Each row was made from one small tree. The marks that hang from a mark follow it in brackets, in alphabetical order. Every link used is in the known rows. Write each row's tree.
Known rows
kedab[fabil lutam]: [-1.53 -1.02 -0.03  3.45  1.51  1.55 -1.59  0.28 -2.76 -1.35 -2.02  1.26
 -1.86 -0.15 -2.17  0.90  3.01 -3.35 -2.52]
seso[bogiku fabil[bazaf kedab] lokez]: [ 4.63  2.84 -1.78 -2.23 -1.85  0.37 -1.43  2.64 -1.65 -0.14 -0.63  0.11
 -0.33 -2.91 -4.06 -3.60  0.98  3.51 -5.00]
kedab[fabil[bazaf[lokez]] lutam]: [-2.56 -0.27 -0.12  2.58  0.36  1.28 -2.79  0.36 -4.27 -0.21 -0.20  0.04
 -0.44 -0.62  0.06 -0.33  5.25 -3.20 -3.54]
seso[bogiku[bazaf[fabil[kedab]]] lokez vabu]: [ 4.54 -0.28  0.09 -4.35 -1.69  1.10 -4.11 -1.45  4.50  2.53 -2.68  0.51
 -2.41  3.39 -2.17 -1.75 -0.44  1.91 -1.92]
vabu[seso[bogiku fabil[bazaf[lokez] kedab]]]: [ 2.79  2.33 -0.41 -0.01 -1.49 -1.09 -3.51  0.40 -1.65 -0.35  2.33  1.37
  1.13 -4.32  1.53 -3.38  1.21  2.50 -5.43]
seso[vabu]: [ 0.90 -1.68  1.46 -0.96 -1.19  1.86 -2.44 -1.96  0.82  2.20 -1.46  1.09
 -0.23  0.34 -1.73  1.91 -1.39  0.47 -0.62]
bogiku[bazaf[fabil[kedab[lutam]] lokez] seso[vabu]]: [ 1.47 -0.30  0.81 -2.56 -1.28  3.42 -4.84 -2.49  3.80  2.21 -1.58  1.14
 -2.55  3.60  2.37 -0.89  4.88 -1.32  0.18]
bogiku[bazaf[fabil[kedab]] seso[lokez]]: [ 3.54  0.10 -3.33 -1.78 -1.12  4.21 -4.45  0.66  4.38  0.78 -0.32  0.03
 -2.46  1.51 -1.36 -0.25  1.33  0.27  1.08]
kedab[fabil[bazaf[lokez]]]: [-1.87 -0.37 -1.60  2.41 -0.51  1.55 -3.28  0.82 -2.21  0.16  1.30 -0.26
  0.60 -1.08  1.46  0.84  1.74 -1.36 -2.72]
vabu[seso[bogiku[bazaf]]]: [ 3.37 -1.02 -1.74 -0.27  0.11 -0.53 -3.99 -1.28  1.40  0.90  2.00  1.08
 -1.12 -1.60 -2.48 -0.43 -1.69  0.52 -1.20]
vabu[seso[bogiku fabil[kedab[lutam]] lokez[bazaf]]]: [ 3.36  1.21  1.96 -1.45 -0.57 -0.05 -2.88 -1.28 -1.73 -1.23 -0.71  1.75
 -1.68 -2.49 -3.98 -2.49  0.99  2.02 -5.81]
fabil[bazaf[lokez]]: [-0.62 -0.14 -1.27  0.23 -2.10  1.49 -3.64 -0.24 -2.81  1.14  2.33 -0.81
  1.40 -1.74  0.44  0.24  1.49 -0.16 -1.98]
vabu[seso[bogiku[bazaf[lokez]]]]: [ 2.64 -0.79 -1.18 -1.08 -1.27 -0.92 -4.90 -1.95  0.25  1.00  2.92  0.77
 -1.48 -0.60 -0.35 -0.81 -1.73  0.32 -2.24]
kedab[fabil[bazaf]]: [-1.11 -0.64 -2.11  3.21  1.18  1.89 -2.28  1.77 -0.94  0.15  0.41  0.13
  1.06 -2.23 -0.82  1.36  1.92 -1.11 -1.79]
bogiku[seso[fabil[bazaf[lokez]] vabu]]: [ 2.75  1.41  1.29 -2.42 -3.33  2.77 -2.79  0.15  2.14  3.59  0.71  0.43
 -1.03 -0.91 -0.78 -0.26  0.30  1.78 -0.40]
lokez[bazaf[fabil[kedab[lutam]]]]: [-0.66 -0.74  2.29  2.20  0.60  2.68 -3.47 -2.36  0.58 -1.87 -1.80  0.92
  0.67  0.06  0.65  0.46  4.92 -0.61 -2.17]
vabu[seso[fabil]]: [ 2.18  0.66  0.42  1.76 -1.94  0.81 -2.68 -0.38 -0.01  0.05  2.00  1.06
  0.39 -3.03 -0.99 -0.35 -2.17  1.17 -2.31]
fabil[bazaf[lokez] kedab]: [-1.26  0.22 -2.39  0.19 -0.80  1.85 -3.14  0.30 -3.97 -0.41  1.05  0.07
  2.78 -2.77  2.60 -0.70  4.28  0.08 -3.81]

Write each row's tree
[ 0.51 -0.73  1.79  0.69 -0.17  1.94 -5.07 -2.84 -0.29 -1.17 -0.50  1.17
 -0.21 -0.92 -0.64 -0.24  2.01 -0.27 -3.56] | vabu[seso[lokez[bazaf[fabil[kedab[lutam]]]]]]
[ 0.15  0.39  0.32  2.83  0.26  2.05 -3.29 -0.65 -0.17 -2.28 -2.15  1.46
  0.07 -0.12  1.31 -1.06  4.55 -1.44 -2.10] | bazaf[fabil[kedab[lutam]]]
[ 2.75  0.56  2.80 -3.84 -1.22  4.02 -1.83 -1.29  1.20  1.44 -3.26  1.65
 -2.85  0.16 -4.50 -0.03  2.22  1.69 -2.22] | bogiku[seso[fabil[kedab[lutam]] lokez[bazaf] vabu]]
[ 3.48  1.20  0.85 -1.58 -1.85  2.99 -1.85  0.86  3.33  3.50 -0.12  0.69
 -0.60 -1.99 -2.65  0.26  0.36  2.10  0.45] | bogiku[seso[fabil[bazaf] vabu]]
[-1.09 -0.12 -1.67  1.38  1.72  1.97 -1.60  0.67 -4.28 -0.83 -1.38  0.67
  2.17 -3.67 -1.63 -1.16  7.39 -1.26 -3.38] | fabil[bazaf kedab[lutam]]
[ 4.14  2.17  1.85 -4.27 -1.36  0.17 -1.18  0.63 -1.33  2.02 -3.60  0.89
 -1.33 -1.02 -5.01 -4.14  3.34  2.58 -5.49] | seso[bogiku fabil[bazaf kedab[lutam]] lokez vabu]
[-0.16 -0.72  1.26  2.08 -0.04  2.88 -3.87 -2.16  2.03 -1.64 -0.71  0.66
  1.44 -0.22  1.72  1.35  2.44  0.74 -1.52] | lokez[bazaf[fabil[kedab]]]
[ 3.42  1.35 -1.05 -1.18 -1.79 -0.57 -3.41 -0.74 -0.05 -0.02  2.01  1.28
 -0.60 -1.55  1.15 -2.97  0.41  1.81 -4.48] | vabu[seso[bogiku[bazaf[lokez]] fabil[kedab]]]
[ 4.81  1.07  1.20 -5.58 -1.65  0.72 -1.06 -0.67  0.34  2.37 -3.97  0.78
 -3.22  2.06 -5.58 -3.67  2.43  1.87 -4.49] | seso[bogiku[bazaf] fabil[kedab[lutam]] lokez vabu]
[ 0.88 -0.44 -0.80  0.05 -3.24  2.16 -4.90 -1.78  2.23  1.34  1.80 -1.27
 -0.57  3.19  2.27 -0.21  0.71 -0.87  0.06] | bogiku[bazaf[fabil lokez]]
[ 4.08 -0.60  1.24 -4.14 -2.06  0.08 -2.95 -1.33  0.93  2.26 -2.33  0.97
 -3.32  1.35 -5.18 -0.12 -3.95  2.01 -2.25] | seso[bogiku lokez vabu]
[-0.31  0.83 -0.11  1.63 -2.48  1.80 -4.81 -1.23 -0.15 -1.83  0.22  0.72
  0.47  1.03  5.57 -0.87  1.80 -0.35 -2.65] | bazaf[fabil[kedab] lokez]
[ 5.43  1.09 -0.06 -5.72 -2.47  1.01 -1.44 -0.24  2.05  2.71 -2.77  0.52
 -2.36  1.68 -4.32 -2.76 -0.46  3.38 -3.80] | seso[bogiku[bazaf] fabil[kedab] lokez vabu]
[ 4.28 -0.96 -2.08 -2.22 -0.96 -0.26 -4.34 -1.03  0.74  1.53  1.68  0.44
 -2.36 -0.74 -4.53 -0.84 -3.06  1.02 -2.14] | vabu[seso[bogiku[bazaf] lokez]]
